Each row was made from one small tree. The marks that hang from a mark follow it in brackets, in alphabetical order. Every link used is in the known rows. Write each row's tree.
Known rows:
datir(nakef(dasep(nadisu(bener mikuf)))): [-0.546 -1.069 -0.852 -1.009  0.871 -0.167  0.701  0.917  0.359  0.042
 -0.958  0.063 -2.044 -0.795 -0.201 -0.363  0.494 -0.579 -1.109  1.135
 -1.393  1.129]
nadisu(bener): [-0.211  0.243 -0.283 -1.697 -0.381 -1.163  1.081  0.292  1.102 -1.128
 -0.086 -0.940 -0.762 -0.112 -1.585 -0.162  0.419  1.293 -0.243  1.892
  0.108  1.277]
tugasiv(gugi(rusib(mikuf nadisu(bener)))): [-1.160  2.062  0.169  0.722 -1.270 -0.321  1.249  0.470  1.175 -0.163
  1.175  2.085 -1.929  0.637 -1.728  1.573  0.201  3.124 -0.435 -0.805
  3.578  1.731]
rilu(dasep(nadisu(bener mikuf(rusib)))): [-2.124  0.956 -0.637  0.908  0.908  2.139  1.891 -0.642  0.756 -0.126
  0.104  0.797 -0.273 -0.577 -1.623 -0.248 -0.559 -0.146  0.368  1.582
 -1.561  1.517]
rusib(mikuf(nadisu(bener(gede)))): [-0.849 -0.482 -0.529  0.699  0.845 -0.225  1.249 -0.384  0.813 -1.012
  0.075  0.909 -1.517  0.356 -0.757  1.819  0.908  2.067  1.492 -0.659
 -1.466  1.279]
dasep(nadisu rilu): [-1.658  1.008 -0.535  1.760  1.763 -1.566  0.143 -0.694  2.371 -0.327
 -0.349 -0.274  0.087  0.411 -0.213  1.054  0.749 -0.726  0.340  1.150
 -0.291  2.331]
gugi(rusib(mikuf nadisu)): [-1.515  0.701  0.332 -0.143 -0.575 -0.858  1.341 -0.204  0.959 -1.004
  0.550  1.394 -2.420  0.012  0.000  2.020 -0.564  5.105 -0.417  0.974
  0.529  1.211]
nadisu(mikuf(rusib)): [-0.390  1.264  0.877 -0.706 -0.163  0.663  1.756  0.065  1.477 -1.717
  0.511 -0.174 -0.151  0.478 -2.132 -0.731 -0.187  1.236  1.088  1.122
 -0.147  1.727]
rusib(mikuf): [-1.120  0.061 -0.100 -0.705  0.667  0.323  0.768 -0.532  1.303 -0.492
  0.369 -0.015 -3.421  0.105 -0.925  1.224  0.095  1.739  0.337  1.870
 -0.294  1.822]
dasep(nadisu(bener) rilu): [-1.997  1.164 -1.395  0.971  1.418 -1.473  0.855 -0.243  2.013 -0.290
 -0.443 -0.392  0.460  0.707 -0.276  0.238  0.728 -1.024 -0.254  0.793
 -0.574  2.311]
bener(gede): [ 0.456 -1.679  0.946  1.870 -0.861 -2.199 -0.364  0.071  1.473 -0.919
  0.172  0.798  0.660 -1.322 -2.479  1.955  0.576 -0.090  1.223  1.738
  0.574  1.135]
rusib(nadisu(bener(gede) mikuf)): [-1.436  0.024 -0.427 -1.019 -1.227  1.392  1.250  1.717  0.578 -1.639
 -0.290  1.039 -0.186 -1.405 -2.399  0.274 -0.634 -0.945  0.004 -1.006
  1.405  1.570]
dafal(rilu(dasep(nadisu(bener(gede) mikuf(rusib))))): [-2.142 -0.001  0.464  2.714  0.505  0.621  1.644  0.697  1.437 -0.661
  0.367  1.957  1.640 -0.460 -2.851  0.035 -0.114 -1.869  0.772  1.819
  0.023  1.324]
datir(nakef(dasep(nadisu rilu))): [-0.551 -0.571 -0.631  0.581  0.856 -1.677 -0.449  0.551  1.031  0.146
 -1.176  0.086 -2.092 -0.337  0.561  1.324  0.915 -0.522 -1.176  1.698
 -0.632  1.234]
gede(bener): [ 1.106 -0.050  1.541 -4.121  0.445 -1.581  0.564 -0.518  1.790 -1.263
 -0.006 -0.092 -0.923 -1.159 -0.963  1.090  0.204  2.382 -0.078  2.636
  1.231  1.161]
datir(nakef(dasep)): [ 0.625 -1.271  0.203 -1.023 -0.242 -1.625 -0.401  0.792  0.543 -0.372
 -0.920 -0.262 -2.981 -0.840 -0.279  1.234  0.747  1.024 -1.024  2.376
 -0.300  0.647]
tugasiv(gugi): [ 0.414  1.429  0.963  0.883 -0.531 -0.769 -0.019  0.159  1.944 -0.251
  0.761  0.378 -1.297  0.106 -2.824  1.235  1.022  0.405  0.749  0.712
  4.029  1.875]
mikuf(nadisu): [ 0.737  0.136  0.834  0.038  1.023 -1.731  0.470 -0.696  1.345 -1.833
 -0.470 -0.646 -0.732  0.204 -0.636  1.839  1.664  3.307  2.077  0.413
 -0.503  0.797]
nadisu(bener mikuf): [-0.277  0.538 -0.431 -2.235 -0.234 -0.067  2.042  0.743  0.984 -1.007
  0.021 -0.402 -0.767  0.053 -2.715 -1.690 -0.368 -0.487  0.204  1.127
  0.099  1.710]
nakef(dasep(nadisu(bener mikuf(rusib)) rilu)): [-2.624  1.001 -1.575  1.082  0.031 -0.728  0.637 -0.469  1.688 -0.818
  0.087 -0.201  1.093  0.658 -0.263 -0.877  0.422 -1.174 -0.501 -0.316
 -1.923  1.815]
rusib(mikuf nadisu(bener)): [-2.863  0.944 -1.274 -2.198 -0.179  2.642  1.399  0.944  0.503 -1.274
 -0.126  0.514 -3.616 -0.421 -0.353  1.185 -0.470  1.800 -0.992 -0.602
  0.268  1.861]
gugi(rusib(mikuf)): [-0.396  0.101  0.584  0.399 -0.133 -2.587  1.398 -0.984  1.323 -0.417
  0.925  0.919 -1.716  0.623 -0.661  1.452 -0.180  4.958  0.238  2.496
 -0.445  1.154]

Which tree is each row?
[-1.857  2.051  0.190 -1.130 -1.104  1.588  1.477  0.815  0.949 -2.656
  0.157 -0.257 -0.421  0.040 -0.470  0.751  0.268  3.563 -0.482 -0.198
  0.071  1.258]
mikuf(rusib(nadisu(bener)))
[-0.176 -0.504  0.257  1.830 -0.138 -3.219  1.693 -0.896  0.910 -0.766
  0.685  1.775 -0.053  0.748 -0.554  1.994  0.491  4.982  1.267  0.552
 -1.249  0.750]
gugi(rusib(mikuf(nadisu(bener(gede)))))
[-0.230  1.300  0.717  1.816 -2.029 -1.353  1.152  0.988  1.248 -0.346
  1.096  2.664  0.526 -0.067 -3.150  1.148  0.084  1.183  0.280 -1.127
  4.231  1.529]
tugasiv(gugi(rusib(nadisu(bener(gede) mikuf))))
[-0.727 -1.228 -1.103  1.343  0.299 -1.433  0.193  1.194  0.742  0.291
 -1.018  1.119 -0.726 -0.517 -0.465  0.456  0.437 -2.421 -0.952  0.500
 -0.920  1.412]
datir(nakef(dasep(nadisu(bener(gede) mikuf) rilu)))
[-1.041  1.206  0.278  2.023 -1.744 -0.719  0.965  0.611  1.154 -0.046
  1.260  2.941 -0.966  0.216 -2.239  2.114  0.160  2.221 -0.029 -1.167
  3.671  1.609]
tugasiv(gugi(rusib(mikuf nadisu(bener(gede)))))
[ 0.511 -0.694  0.214  0.971  0.113 -2.147  0.818 -0.125  0.900 -1.741
 -0.427  0.199  1.006 -0.091 -1.273  1.521  1.660  1.970  1.956 -0.606
 -0.706  0.635]
mikuf(nadisu(bener(gede)))
[-0.586  0.229  0.138  0.695 -1.243  0.159  2.200  0.913  0.948 -1.513
  0.672  0.907  1.994  0.071 -2.955 -0.947 -0.327 -0.397  0.911  0.038
 -0.622  1.515]
nadisu(bener(gede) mikuf(rusib))
[-2.511  2.263 -1.211  0.988  1.281  0.093  2.131  0.009  1.900 -0.838
  0.050  0.129  1.449  1.398 -0.760 -1.210  0.107 -1.213  0.137 -0.307
 -1.370  2.598]
dasep(nadisu(bener mikuf(rusib)) rilu)
[ 0.214  1.622  0.921  2.121 -0.173 -2.168  1.046 -0.712  1.605 -0.060
  1.289  1.887 -1.320  1.326 -1.650  1.983  1.064  3.906  1.252 -0.270
  2.558  1.403]
tugasiv(gugi(rusib(mikuf(nadisu))))
[-1.634  1.102 -0.529 -2.706 -0.680  1.895  1.592  1.541  0.588 -1.777
 -0.401  0.091 -1.435 -0.800 -1.785 -0.330 -0.619  0.135 -0.448 -0.477
  1.364  1.696]
rusib(nadisu(bener mikuf))
[-0.196  0.673  0.624  1.790 -0.282 -0.977  1.639 -0.181  0.957 -2.678
  0.151  0.457  2.286  0.813 -0.667  1.437  1.693  3.836  2.069 -1.380
 -1.960  0.521]
mikuf(nadisu(bener(gede)) rusib)
[-1.879  0.320 -1.358  2.344  0.948 -0.993  1.300  0.341  1.821 -0.089
 -0.221  1.055  1.881  0.263 -1.782 -0.329  0.069 -3.530  0.586 -0.372
 -0.541  2.523]
dasep(nadisu(bener(gede) mikuf) rilu)
[-0.918  1.925  0.675  1.270 -1.107 -0.378  0.806  0.192  1.413 -0.139
  1.200  2.138 -2.240  0.477 -1.637  2.105  0.246  3.240 -0.044 -0.533
  3.883  1.788]
tugasiv(gugi(rusib(mikuf nadisu)))
[-2.130  2.005 -0.454  1.853  1.607  0.019  1.426 -0.413  2.276 -0.767
  0.117  0.294  0.975  1.191 -0.736 -0.341  0.260 -1.102  0.747  0.185
 -1.002  2.686]
dasep(nadisu(mikuf(rusib)) rilu)
[-0.262  0.357  0.164  0.583  0.329 -2.758  1.975 -1.073  0.910 -0.927
  0.638  1.022 -1.202  1.178 -0.059  1.426  0.503  5.841  0.833  0.854
 -1.323  0.805]
gugi(rusib(mikuf(nadisu(bener))))
[-0.826  1.566 -0.087 -1.704 -0.522  0.919  2.623  0.629  1.020 -1.758
  0.507 -0.278  0.356  0.754 -2.234 -1.866 -0.236  0.943  0.292  0.568
 -0.789  1.626]
nadisu(bener mikuf(rusib))
[-0.745 -1.149 -0.520  0.888  0.120 -0.031  0.847  1.046  0.364 -0.277
 -0.546  0.942 -0.498 -0.770 -0.368  0.087  0.610 -0.497 -0.674  0.316
 -1.964  0.959]
datir(nakef(dasep(nadisu(bener(gede) mikuf(rusib)))))
[-1.347 -0.814 -0.542  1.439  0.999 -0.637  0.908 -0.156  1.328 -0.411
 -0.005  0.251  1.176 -0.975 -1.093  0.422  0.847 -0.517  0.661  0.538
 -1.314  1.597]
dasep(nadisu(bener(gede)))
[-0.096  0.279  0.638  0.995  0.548 -2.882  1.511 -1.312  1.183 -0.894
  0.654  1.103 -1.437  1.072 -0.025  1.966  0.548  5.993  1.208  1.254
 -1.016  0.870]
gugi(rusib(mikuf(nadisu)))
[-0.363  2.180  0.573  0.463 -1.637 -0.987  1.435  0.848  1.257 -0.505
  0.994  1.831 -0.522  0.399 -2.617  0.591  0.069  2.083 -0.034 -0.756
  4.248  1.623]
tugasiv(gugi(rusib(nadisu(bener mikuf))))
[-0.396 -1.887 -0.692  0.482  0.369 -0.639  0.457  1.063  0.323  0.199
 -0.859  0.806 -1.083 -1.197 -0.646  0.155  0.579 -1.452 -0.671  0.767
 -1.381  1.021]
datir(nakef(dasep(nadisu(bener(gede) mikuf))))
[-1.819  0.330 -0.862  0.467  1.129  1.563  1.474 -0.589  0.770  0.312
 -0.135  0.713 -0.849 -1.081 -1.952 -0.096 -0.686 -1.144  0.333  1.972
 -1.038  1.592]
rilu(dasep(nadisu(bener mikuf)))
[-2.710 -0.081 -1.106 -0.460 -0.785  2.216  1.007  1.112  0.412 -1.122
 -0.035  1.459 -2.351 -0.942 -0.961  1.877 -0.445  0.666 -0.544 -1.143
  0.379  1.729]
rusib(mikuf nadisu(bener(gede)))
[-1.525  0.132 -0.249  1.085  1.372  1.490  0.952 -0.912  1.041  0.374
 -0.110  0.758 -1.083 -1.257 -1.857  0.547 -0.667 -0.939  0.775  2.325
 -0.722  1.649]
rilu(dasep(nadisu(mikuf)))
[-2.090  1.394 -1.501  0.487  1.567 -0.546  1.610  0.034  1.864 -0.184
 -0.284  0.087  0.772  0.812 -1.201 -1.038  0.123 -2.427  0.138  0.212
 -0.700  2.631]
dasep(nadisu(bener mikuf) rilu)
[-1.581  0.032 -0.220  0.586 -1.347 -1.141  1.588  0.285  0.589 -0.781
  0.614  2.145 -1.005 -0.224 -0.594  1.857 -0.585  4.099 -0.559  0.301
  0.152  1.126]
gugi(rusib(mikuf nadisu(bener(gede))))
[-0.989  0.300 -0.629 -0.619  1.267  0.143  1.510 -0.607  0.828 -1.116
 -0.057  0.086 -2.589  0.838 -0.278  1.254  0.898  2.871  1.164 -0.238
 -1.385  1.395]
rusib(mikuf(nadisu(bener)))
[-2.317  1.205 -1.077  2.728  0.709 -0.412  1.764  0.217  1.874 -0.608
  0.169  1.196  2.637  0.827 -1.406 -0.483  0.130 -2.253  0.607 -0.785
 -1.433  2.484]
dasep(nadisu(bener(gede) mikuf(rusib)) rilu)
[-0.033  1.678  0.440  1.703 -0.460 -2.018  1.434 -0.423  1.352 -0.061
  1.241  1.865 -1.085  1.490 -1.665  1.526  1.086  3.760  0.915 -0.712
  2.378  1.417]
tugasiv(gugi(rusib(mikuf(nadisu(bener)))))
[-0.738  0.996  0.210 -1.065 -1.275 -1.411  2.076  0.628  0.749 -1.427
  0.295  1.011 -0.392 -0.022 -1.227  0.103 -0.739  3.708 -0.464  0.734
  0.875  1.082]
gugi(rusib(nadisu(bener mikuf)))
